Every row comes from one small tree of marks. The marks that hang from a mark follow it in brackets, in the order of their numbers. Every link used is in the known rows. Which tree was each row made from?
Known rows
q381[q56[q27] q692[q17[q45]]]: [-1.17  4.73  0.25 -3.25 -3.79 -0.08 -1.36  1.37 -0.10  0.11 -0.07 -0.26
  1.46  2.85 -0.43  0.51 -2.20  2.70  0.27 -1.93 -2.14  4.29 -0.29  2.04
  0.66  1.40 -1.52  0.15]
q250[q666 q690[q17[q692]]]: [-0.82  0.83  0.51 -2.33 -0.16  0.27  6.97 -1.41  3.26  0.60 -3.46  1.67
 -2.66 -0.93 -1.34 -0.86 -2.76  8.28 -0.28  3.64  1.82  0.41 -1.74  0.34
  2.45 -3.82  1.26  2.34]
q666[q250[q690[q17]] q637]: [-1.18  2.65 -0.86  1.64  0.83 -0.48 -0.74  1.29 -0.50 -4.05 -2.01  1.95
 -1.92 -2.96  1.14 -0.47  0.19  1.27  0.00  2.05 -1.48 -0.60  2.81  0.82
 -0.44 -4.30  0.97  4.10]
q45[q17]: [ 1.53 -1.06 -1.57 -1.30 -0.47  1.36  0.95 -2.77 -1.88  0.57 -0.63 -2.92
 -2.36 -0.30  1.06  1.07  1.11  3.63  0.51 -0.60  0.63  0.04  3.08 -0.06
 -0.29 -1.26 -3.78  0.42]
q250[q666[q637] q690]: [-0.84  0.22 -1.27 -0.47  0.02 -0.96  6.12 -0.84  3.07 -1.64 -5.96  2.48
 -5.04 -0.90 -2.39 -0.11 -2.06  7.40  1.27  2.76  0.41  1.30 -0.86  2.04
  2.26 -5.08  2.07  4.33]
q17[q45 q692[q381]]: [ 1.12 -0.51  1.26 -2.45 -2.48 -0.21  5.10 -0.28 -1.18 -2.30  3.44 -0.60
 -2.75  3.20  2.28  1.63 -3.38  2.27 -2.69  1.72  4.31 -2.40 -1.54  0.73
 -0.01  1.87 -5.02  0.34]
q45[q17[q692]]: [ 0.82 -0.11 -0.55 -2.07 -2.53  0.93  2.01 -3.33 -2.06  0.55  0.25 -1.78
 -1.22  0.82  2.25  0.48 -0.12  4.57 -0.86  1.39  1.17 -0.77  2.35 -1.02
  1.22 -2.09 -4.05 -0.20]
q381[q56 q692[q17[q45]]]: [-1.75  3.42  0.46 -2.72 -4.24  0.75 -0.43 -0.32 -0.24 -0.53 -0.10  0.03
  1.02  2.52 -1.14  0.76 -1.13  3.99 -0.25 -1.57 -2.21  3.25 -0.18  1.90
  0.90  1.24 -1.69 -0.83]
q666[q250[q690[q17[q45 q692]]] q637]: [-1.62  2.81 -0.07  1.98 -0.42 -0.76  0.94  0.81 -0.46 -4.16 -1.38  2.53
 -1.37 -2.15  2.24 -0.69 -0.65  1.07 -1.29  3.44 -0.82 -1.38  2.07  0.03
 -0.53 -4.07  0.44  3.94]
q666[q250 q637]: [-0.36  2.40 -2.29  2.49  0.54 -1.45 -1.52  1.05 -1.80 -5.73 -0.09  2.79
 -2.58 -1.76  1.65  1.22  1.36  0.38  0.94  0.43  0.73 -0.32  3.61  1.12
  0.44 -1.64 -0.58  3.49]
q45[q17[q690[q250[q666]] q692[q381]]]: [ 1.53  1.75  1.08 -2.92 -2.77  2.55  3.20 -3.24 -0.92 -0.33  1.11 -2.82
 -2.93 -1.77  2.49  0.43 -3.84  5.71 -0.84  1.03  0.81 -1.32  1.04 -1.26
  1.91 -1.78 -5.30 -0.13]
q690[q17[q45 q692] q250[q666]]: [ 0.81  3.19  1.48 -0.35 -1.43  1.98  4.35  0.13  2.47 -1.40  2.53  1.12
  1.08 -2.81  1.85  1.88 -0.36  4.88 -0.91  2.97  2.83  0.46 -1.39 -1.07
  0.02  1.69 -2.78 -0.21]
q381[q56[q27] q692]: [-0.03  5.45 -0.03 -3.95 -3.30 -0.80 -3.60  1.55  0.60 -1.14  0.23  0.80
 -0.38  2.82 -0.55  0.54 -1.97  3.44  1.95 -2.05 -2.51  5.27  2.04  2.93
  2.43 -0.41 -2.71  2.99]
q17[q45 q690 q692[q381]]: [ 0.57  0.45  3.32 -2.57 -2.55  0.80  6.72 -1.87 -1.96 -2.61  2.84 -0.96
 -4.14  3.35  4.70  0.69 -7.35  2.75 -4.73  0.42  3.88 -1.56 -2.34 -0.96
  0.78  1.36 -6.25  0.62]
q381[q56]: [-0.40  2.70 -0.60 -2.23  0.22  0.33 -1.32  0.18  0.97 -0.32  1.24 -0.43
 -1.81  0.70 -1.70  1.35 -0.31  4.58  0.90 -1.84 -0.48  3.65  0.58  3.44
  2.83  0.09 -2.45  1.73]
q250[q690[q17[q692]]]: [-0.74  0.32  1.15 -3.41  0.26  1.43  2.68 -0.33  0.50  0.45 -1.96 -0.88
 -1.14  0.72  0.45 -0.59 -2.16  4.81 -1.32  2.07 -0.23  0.96 -0.55  0.35
  0.82 -4.05 -0.17  1.49]
q692[q17[q45 q690] q381[q56[q27]]]: [ 0.18  2.05  1.86 -4.56  0.01  1.87  2.38  2.04 -1.14  1.01  2.20 -5.37
 -1.94  0.14 -0.28  1.03 -5.75  2.44 -2.16 -3.40  0.15  0.44 -3.52  2.94
 -1.08  3.44 -3.36 -2.06]
q666[q250[q690] q637]: [-1.38  2.02 -1.87  2.03  0.76 -0.96 -0.67  0.63 -0.75 -4.84 -2.25  2.35
 -3.28 -1.87  0.88 -0.12 -0.14  0.79  0.73  1.85 -0.78 -0.59  2.64  1.10
  0.80 -4.46  1.27  4.54]
q381[q56[q27] q692[q17[q690]]]: [-1.35  5.83  0.97 -4.38 -3.49  0.43 -2.19  0.98 -0.66  0.12 -0.66 -0.45
  0.84  2.47  0.15 -0.07 -3.84  3.93  0.32 -3.09 -2.95  5.30  0.06  1.74
  2.23  0.16 -1.76  0.07]
q666[q250[q690[q17[q45 q692[q381]]]]]: [-0.75  1.17 -0.28  0.13  1.07  0.73  1.11 -0.11 -0.64 -2.70  1.52 -0.03
 -2.53 -1.47  1.56 -0.16 -1.61  0.41 -0.58  1.96  1.96 -2.59  0.93 -0.08
  0.34 -1.46 -0.28  2.74]
q250[q666[q637]]: [ 0.60  0.70 -1.87  0.11 -0.17 -1.75  4.85 -0.18  1.53 -2.85 -2.90  3.12
 -4.02 -0.71 -1.40  1.74 -0.02  6.75  1.54  0.69  2.53  1.67  0.52  2.01
  1.80 -1.11 -0.78  2.68]
q17[q45 q690[q250[q666]] q692[q381]]: [ 0.77  2.11  3.01 -1.62 -2.85  1.72  7.08 -1.85  0.26 -3.31  3.23 -0.12
 -4.02  0.55  3.87  1.40 -7.11  3.86 -3.05  1.53  4.00 -1.25 -3.16 -1.15
  1.97  1.68 -5.49  0.72]
q690[q17[q45] q250[q666[q637]]]: [ 1.42  2.95  0.80  0.85 -0.07  1.81  3.06  1.47  2.73 -2.00  0.63  0.71
  0.27 -4.39  0.75  2.27  1.14  4.22  0.20  1.61  0.77  1.57 -0.32  0.17
 -2.12  1.48 -2.39  0.96]
q637[q666[q250]]: [ 1.20  1.82 -3.94 -0.08  4.24  1.88  1.46  0.36 -1.57 -2.86  3.54 -0.35
 -0.82  1.18  0.75  2.09  2.02  0.99  2.91 -1.35  3.90 -0.42  3.18 -2.08
  1.79  1.44 -1.12  0.86]
q250[q666[q637] q690[q17[q45]]]: [-0.60  0.57  0.47 -0.14 -0.23 -0.34  7.41 -0.27  3.75 -0.49 -5.37  1.87
 -3.17 -1.98 -1.38 -0.56 -1.94  7.03 -0.82  3.58  0.01  0.61 -1.42  0.95
 -0.69 -3.91  1.09  3.82]
q637[q666[q250[q690[q17[q45 q692]]]]]: [ 0.28  2.18 -2.20 -0.38  3.31  2.29  3.56  0.08 -0.63 -1.80  2.80 -0.33
  0.02  1.27  1.49  0.65  0.31  1.54  0.83  1.14  3.08 -1.54  1.74 -3.15
  1.10 -0.14 -0.47  1.05]
q27[q56]: [-1.09  3.26 -1.24 -1.25  0.86  0.09 -1.08  1.23 -2.17 -1.32 -0.38 -0.65
 -2.06  1.50  0.00  1.99 -1.10  3.90  1.49 -2.38  1.56  2.89 -1.17  0.66
  0.56  0.59  0.03  0.78]
q692[q17 q381]: [ 1.15 -1.08 -0.67 -5.01  1.09  1.94  1.19  2.29 -2.78 -0.19  1.43 -5.03
 -1.87 -0.07 -2.15  2.19 -1.31  3.11  0.26 -2.94  1.70 -1.25 -1.51  3.42
 -1.15  2.49 -1.79 -3.82]

Which tree is each row?
[ 0.32  2.59 -2.41 -1.16  3.56  2.36  2.56  0.34 -0.76 -1.74  2.64 -0.40
  0.20  0.88  0.96  0.58  0.66  2.16  1.53  0.80  2.66 -1.09  2.29 -2.83
  1.95 -0.85 -0.10  0.88] | q637[q666[q250[q690[q17[q692]]]]]
[-0.77 -0.25  1.52 -2.27 -0.14  1.32  4.13 -0.71  0.72  0.38 -1.65 -0.76
 -1.27  1.16  1.23 -0.59 -2.46  3.77 -2.36  2.44  0.42  0.36 -1.26 -0.18
 -0.25 -2.97 -0.66  1.67] | q250[q690[q17[q45 q692]]]
[-0.86 -0.22  0.38 -0.18  0.47  3.07  3.77 -1.20 -2.40 -0.66  0.20 -2.32
 -0.61  0.56  2.37  1.87 -2.31  1.71 -2.14 -2.22  2.07  1.59 -2.89 -0.93
 -0.57  2.81 -1.31 -3.21] | q692[q17[q45 q690[q250]]]
[-0.44  1.12  0.43 -1.70 -3.16  1.95  1.54 -1.29 -2.45 -2.49 -0.90 -0.21
 -0.34  2.73  2.14  1.41 -2.10  2.20 -0.63 -1.89  0.15  2.33 -0.15 -0.96
 -0.21  1.50 -2.09 -1.65] | q381[q692[q17[q45 q690[q250]]]]
[ 1.18  2.31 -1.78  0.29  0.18  1.02  1.13  0.77  1.81 -3.70 -0.28  1.56
 -2.45 -2.75 -0.73  2.87  0.87  4.70  3.05  0.38  1.32  2.49  0.37  1.71
  2.07 -0.15 -1.01  1.73] | q690[q250[q666[q637]]]
[-0.53  1.18  0.15 -1.25  0.21 -0.29  5.96  0.20  3.55 -0.39 -5.64  1.78
 -3.07 -2.47 -2.13 -0.63 -1.64  8.02  0.16  3.09 -0.63  1.25 -0.63  1.55
  0.51 -4.87  1.54  3.55] | q250[q666[q637] q690[q17]]
[ 0.39  0.82  1.96 -1.73 -1.12  0.62  3.90  0.01 -0.54 -0.36  2.02  0.04
  0.85  1.16  3.01  0.93 -0.70  3.35 -3.44  1.46  2.66  0.17 -0.23 -0.98
 -1.53  1.19 -3.91 -0.39] | q690[q17[q45 q692]]
[-0.17  0.34  1.40 -4.39  0.20  1.59  2.49  0.48  0.47  0.47 -1.32 -1.79
 -1.80  0.24 -0.13 -0.52 -2.75  4.80 -1.21  1.82 -0.39 -0.04 -0.67  1.14
  0.42 -3.66 -0.84  1.32] | q250[q690[q17[q692[q381]]]]
[ 0.50  1.54 -3.71 -0.36  4.44  2.25  2.08  0.13 -0.88 -2.25  1.97 -0.59
 -1.36  1.12  0.23  1.10  1.07  1.42  2.71 -0.35  2.77 -0.52  2.48 -2.03
  2.00 -0.46  0.32  1.57] | q637[q666[q250[q690]]]
[ 0.67  1.81  0.20 -0.57  0.94  2.20  2.61 -1.73  0.18 -2.84 -0.01  0.19
 -4.09 -0.87  1.97  1.87 -3.39  4.51  0.67 -1.94  2.19  3.15 -0.43 -0.41
  3.10  0.33 -2.70  1.43] | q17[q690[q250[q666]]]
[-1.06  1.92  0.95 -1.79 -1.25 -0.58  6.67 -0.14  3.42 -0.52 -5.05  2.68
 -2.27 -1.73 -1.24 -1.07 -2.56  8.69 -0.69  4.49 -0.19  0.60 -1.10  0.84
  1.57 -5.42  1.35  3.17] | q250[q666[q637] q690[q17[q692]]]
[ 1.47  1.67  0.15 -4.06 -2.69  0.80  0.66 -1.24 -1.20  1.21  1.61 -3.42
 -1.54 -0.03  1.09  0.27 -1.89  4.54 -0.47  0.88  0.02 -1.04  1.95  0.76
  0.97 -1.63 -5.00  0.30] | q45[q17[q692[q381[q56[q27]]]]]
[ 1.12  2.40  1.64 -4.09 -2.77  1.44  1.76 -2.35 -1.70  1.12  1.19 -3.57
 -2.49 -0.06  2.73 -0.40 -4.65  5.03 -1.82 -0.01 -0.36 -0.44  1.41 -0.39
  1.61 -2.01 -5.98  0.55] | q45[q17[q690 q692[q381[q56[q27]]]]]
[ 0.82 -1.25  1.22 -3.45  0.37  2.44  4.50  0.55 -2.94 -0.48  1.43 -5.15
 -3.03  0.70  0.59  1.63 -4.59  2.16 -2.52 -3.09  2.29 -1.47 -3.10  1.48
 -2.16  3.62 -3.34 -3.26] | q692[q17[q45 q690] q381]
[-0.51  2.68  2.64  0.73 -3.25  0.94  7.30 -2.67  0.34 -3.56  1.09  2.53
 -2.60  1.07  5.15  1.08 -5.78  4.13 -3.49  2.37  3.39  0.71 -2.60 -2.52
  2.44  0.20 -4.09  1.33] | q17[q45 q690[q250[q666[q637]]] q692]
[-0.49  2.10  2.38  0.45 -2.74  1.42  7.38 -3.29  0.28 -3.13  1.82  2.03
 -2.83  1.46  5.17  1.15 -5.86  3.88 -3.34  1.90  4.37  0.65 -2.88 -2.73
  2.95  1.07 -4.10  0.94] | q17[q45 q690[q250[q666]] q692]
[ 0.60  5.44  3.02 -5.04 -2.23  2.04  0.46  0.66 -0.23 -2.20  3.89 -1.57
 -2.27  0.08  2.61  0.74 -7.16  4.39 -1.18 -0.42  0.37  1.43 -1.36  0.94
  4.36 -0.45 -5.23  0.60] | q17[q690[q250] q692[q381[q56[q27]]]]
[ 1.29  1.23 -0.27 -0.35 -1.21  2.38  2.15 -3.30 -0.81 -0.64 -1.58 -2.01
 -2.94 -2.52  2.26  0.78 -1.41  5.00  0.05 -0.32 -0.63  0.94  2.23 -1.24
  0.67 -2.10 -4.01  1.08] | q45[q17[q690[q250[q666[q637]]]]]
[-0.34  1.77  0.18 -2.87 -2.96  1.90  0.03 -0.82 -2.71 -2.40 -1.22 -0.26
 -0.21  2.20  1.33  1.34 -1.86  3.23  0.35 -2.36 -0.34  2.92  0.60 -0.43
  0.93  0.54 -1.56 -1.88] | q381[q692[q17[q690[q250]]]]
[-0.34 -0.04 -0.49 -1.90 -3.20  0.63  1.63 -0.82 -2.56 -1.99 -1.15  0.10
 -0.09  3.59  0.89  1.54 -0.41  2.27 -0.22 -1.46  0.89  1.65  0.31 -0.01
 -0.87  1.69 -1.54 -1.55] | q381[q692[q17[q45]]]
[-1.10  1.33  1.22 -0.64 -1.57 -0.75  8.24 -0.59  3.61 -0.60 -4.78  2.79
 -2.45 -1.32 -0.57 -0.95 -2.81  7.82 -1.70  4.98  0.36 -0.02 -1.83  0.34
  0.43 -4.50  0.81  3.38] | q250[q666[q637] q690[q17[q45 q692]]]
[-0.29 -1.01  0.78 -1.62  1.39  1.67  3.29 -0.47  0.86  0.52 -2.25 -1.61
 -2.14  0.42  0.30 -0.16 -1.42  3.16 -1.41  1.16 -0.03  0.97 -0.75  0.47
 -1.36 -2.46 -0.42  2.18] | q250[q690[q17[q45]]]
[ 1.07 -1.94 -0.19 -3.48  0.52  1.78  3.33  1.61 -2.45 -0.25  1.90 -4.95
 -2.07  0.59 -1.17  2.42 -1.71  1.78 -1.09 -2.14  2.61 -2.11 -2.59  2.65
 -2.86  3.97 -2.45 -3.47] | q692[q17[q45] q381]
[ 0.41  0.58  0.84 -2.11 -2.53  1.63  3.17 -4.35 -2.49  0.30 -0.19 -1.89
 -2.15  0.94  3.96 -0.15 -3.06  4.97 -2.28  0.47  0.89 -0.16  1.83 -2.27
  1.87 -2.47 -5.00  0.03] | q45[q17[q690 q692]]
[ 0.83  4.78  1.39 -1.60 -1.61  1.38  2.04  1.64  2.32 -2.08  1.13  1.71
  1.54 -4.06  0.90  1.59  0.14  6.60  0.17  2.91  0.51  1.53  0.08 -0.02
  1.05 -0.84 -1.98 -0.01] | q690[q17[q692] q250[q666[q637]]]
[-0.96  1.15 -1.36  0.75  2.29  0.74 -0.39 -0.42 -0.69 -2.49  0.23  0.40
 -2.45 -1.86  1.07 -0.08 -0.07  0.59  0.60  0.85  1.38 -0.83  1.97 -0.04
  0.77 -2.08  0.75  2.99] | q666[q250[q690[q17]]]
[-1.05 -1.22  0.33 -0.50  0.43  2.01  4.99 -1.62 -2.96 -0.15 -0.64 -2.10
 -1.27  1.98  2.37  1.34 -2.63  2.13 -3.03 -2.51  2.78  1.30 -2.73 -0.90
 -0.79  2.68 -1.42 -3.02] | q692[q17[q45 q690]]
[ 1.27  1.13  0.25 -3.79 -2.87  1.12  1.12 -2.02 -1.21  0.80  1.56 -3.19
 -1.72 -0.22  0.64  0.43 -1.40  5.19 -0.65  1.08 -0.08 -1.52  1.99  0.69
  1.20 -1.73 -5.13 -0.13] | q45[q17[q692[q381[q56]]]]
[ 1.29  0.62  1.33 -3.53 -2.62  1.81  2.91 -3.35 -2.54  0.23  0.81 -3.43
 -3.03  0.20  3.10  0.03 -3.94  5.08 -2.00  0.25  0.64 -1.55  1.62 -1.17
  1.15 -2.03 -5.91 -0.19] | q45[q17[q690 q692[q381]]]
[ 0.41  1.06  1.00  2.00 -0.30  1.71  5.57 -2.02  0.57 -3.51 -0.23  0.78
 -4.16 -0.42  3.45  1.84 -3.73  2.65 -1.64 -0.47  2.44  2.01 -1.54 -1.13
  0.24  1.47 -3.65  2.35] | q17[q45 q690[q250[q666[q637]]]]
[ 0.97 -0.35  1.22 -3.18  0.45  3.55  3.28  0.99 -2.39 -0.95  2.26 -5.38
 -2.42 -0.75  0.63  2.19 -4.21  1.68 -1.64 -2.85  1.64 -1.10 -3.20  1.40
 -1.92  3.75 -3.22 -3.56] | q692[q17[q45 q690[q250]] q381]
[-0.72  0.83 -0.36 -1.46  0.84  2.74  3.09 -0.89 -1.73 -0.57 -0.72 -1.59
 -0.94 -0.62  0.78  1.66 -2.20  4.32 -0.38 -2.38  2.02  2.20 -2.31 -0.22
  1.68  1.49 -0.21 -3.23] | q692[q17[q690[q250[q666]]]]
[ 0.55  1.38  0.35 -4.40  0.15  1.25  1.28  3.19 -0.72  1.19  2.59 -5.18
 -1.06  0.10 -2.06  1.62 -3.02  2.06 -0.79 -2.53  0.53 -0.26 -3.01  4.15
 -1.74  3.74 -2.42 -2.24] | q692[q17[q45] q381[q56[q27]]]
[-1.46  5.19  1.35 -3.35 -3.90  0.32 -0.66  0.64 -0.43 -0.01 -0.41 -0.38
  0.77  2.96  0.78  0.05 -4.07  2.94 -0.71 -2.57 -2.31  4.70 -0.66  1.22
  1.12  1.12 -2.19  0.22] | q381[q56[q27] q692[q17[q45 q690]]]
[-1.07  0.78 -1.18  1.55  2.05  0.75  0.70 -0.69 -0.55 -2.51  0.41  0.49
 -2.51 -1.55  1.59 -0.12 -0.21 -0.10 -0.09  1.17  1.85 -1.31  1.39 -0.33
 -0.12 -1.35  0.53  3.21] | q666[q250[q690[q17[q45]]]]
[ 0.92  2.02  2.74 -3.50 -1.47  0.88  2.89  1.26  0.21 -0.06  3.39 -1.52
  0.35  0.16  1.42  0.83 -1.85  4.02 -3.23  1.12  1.33 -0.58 -0.60  0.92
 -1.67  1.57 -4.99 -0.37] | q690[q17[q45 q692[q381[q56]]]]
[-0.71  1.68 -0.56 -0.62  1.27  0.70 -0.04  0.14 -0.75 -2.65  1.30 -0.02
 -2.52 -1.85  1.06 -0.27 -1.41  1.09  0.09  1.66  1.51 -2.24  1.47  0.37
  1.06 -2.13  0.04  2.60] | q666[q250[q690[q17[q692[q381]]]]]
[ 0.59  2.09 -2.99 -0.69  4.62  2.61  1.97  0.58 -0.62 -1.65  2.15 -0.92
 -0.31  0.37  0.36  0.93  1.29  1.67  2.23 -0.21  2.36 -0.64  2.65 -2.33
  1.19 -0.33  0.02  1.30] | q637[q666[q250[q690[q17]]]]
[-0.63  0.97  2.14 -3.62 -0.59  1.47  3.19  0.14  1.44  0.85 -0.66 -1.74
 -1.56  0.33 -0.12 -0.74 -3.33  4.45 -2.23  2.29 -0.84 -0.03 -1.58  1.23
 -0.14 -2.84 -1.32  1.88] | q250[q690[q17[q45 q692[q381[q56]]]]]
[ 1.34  3.98  2.80 -2.78 -1.56  3.04  0.43  2.16  1.34 -1.04  4.99 -1.98
  1.62 -2.79  1.58  1.98 -1.13  3.08 -1.43  1.60  0.13  0.09 -0.86  0.76
 -1.13  1.93 -4.73 -0.74] | q690[q17[q45 q692[q381[q56]]] q250]
[-0.40 -0.49  0.16 -0.66  0.93  0.57  7.65 -1.46  3.65  0.50 -3.79  0.88
 -3.49 -1.21 -1.37 -0.28 -2.13  6.58 -0.37  2.75  2.07  0.49 -1.97  0.46
  0.12 -2.27  1.03  3.07] | q250[q666 q690[q17[q45]]]
[ 1.17  2.78  1.62 -3.54 -2.99  2.98  1.01 -2.74 -1.15  0.18  1.97 -3.76
 -2.01 -1.52  2.43  0.31 -3.84  5.20 -1.28  0.44 -0.93 -0.57  1.36 -0.58
  2.13 -1.93 -5.81 -0.16] | q45[q17[q690[q250] q692[q381[q56]]]]
[ 0.16  0.60  0.58 -3.97 -0.24  1.86  1.91  1.98 -0.77  0.79  2.70 -4.91
 -1.31 -0.18 -2.64  1.82 -2.32  3.01 -1.18 -2.14  0.52 -0.95 -2.89  4.02
 -1.62  3.63 -2.60 -2.91] | q692[q17[q45] q381[q56]]
[ 1.37  0.54 -0.20 -0.93 -0.55  3.10  0.83 -3.53 -1.77 -0.06 -0.21 -3.39
 -2.73 -1.56  2.76  0.98 -1.22  3.59 -0.08 -1.24 -0.31  1.12  2.37 -1.47
  0.50 -1.40 -4.59  0.37] | q45[q17[q690[q250]]]
[-1.27  2.30 -0.62  2.38  0.57 -0.48  0.32  0.99 -0.32 -4.02 -1.81  1.97
 -1.98 -2.70  1.63 -0.40  0.03  0.57 -0.61  2.44 -1.02 -1.04  2.29  0.40
 -1.25 -3.66  0.55  4.20] | q666[q250[q690[q17[q45]]] q637]
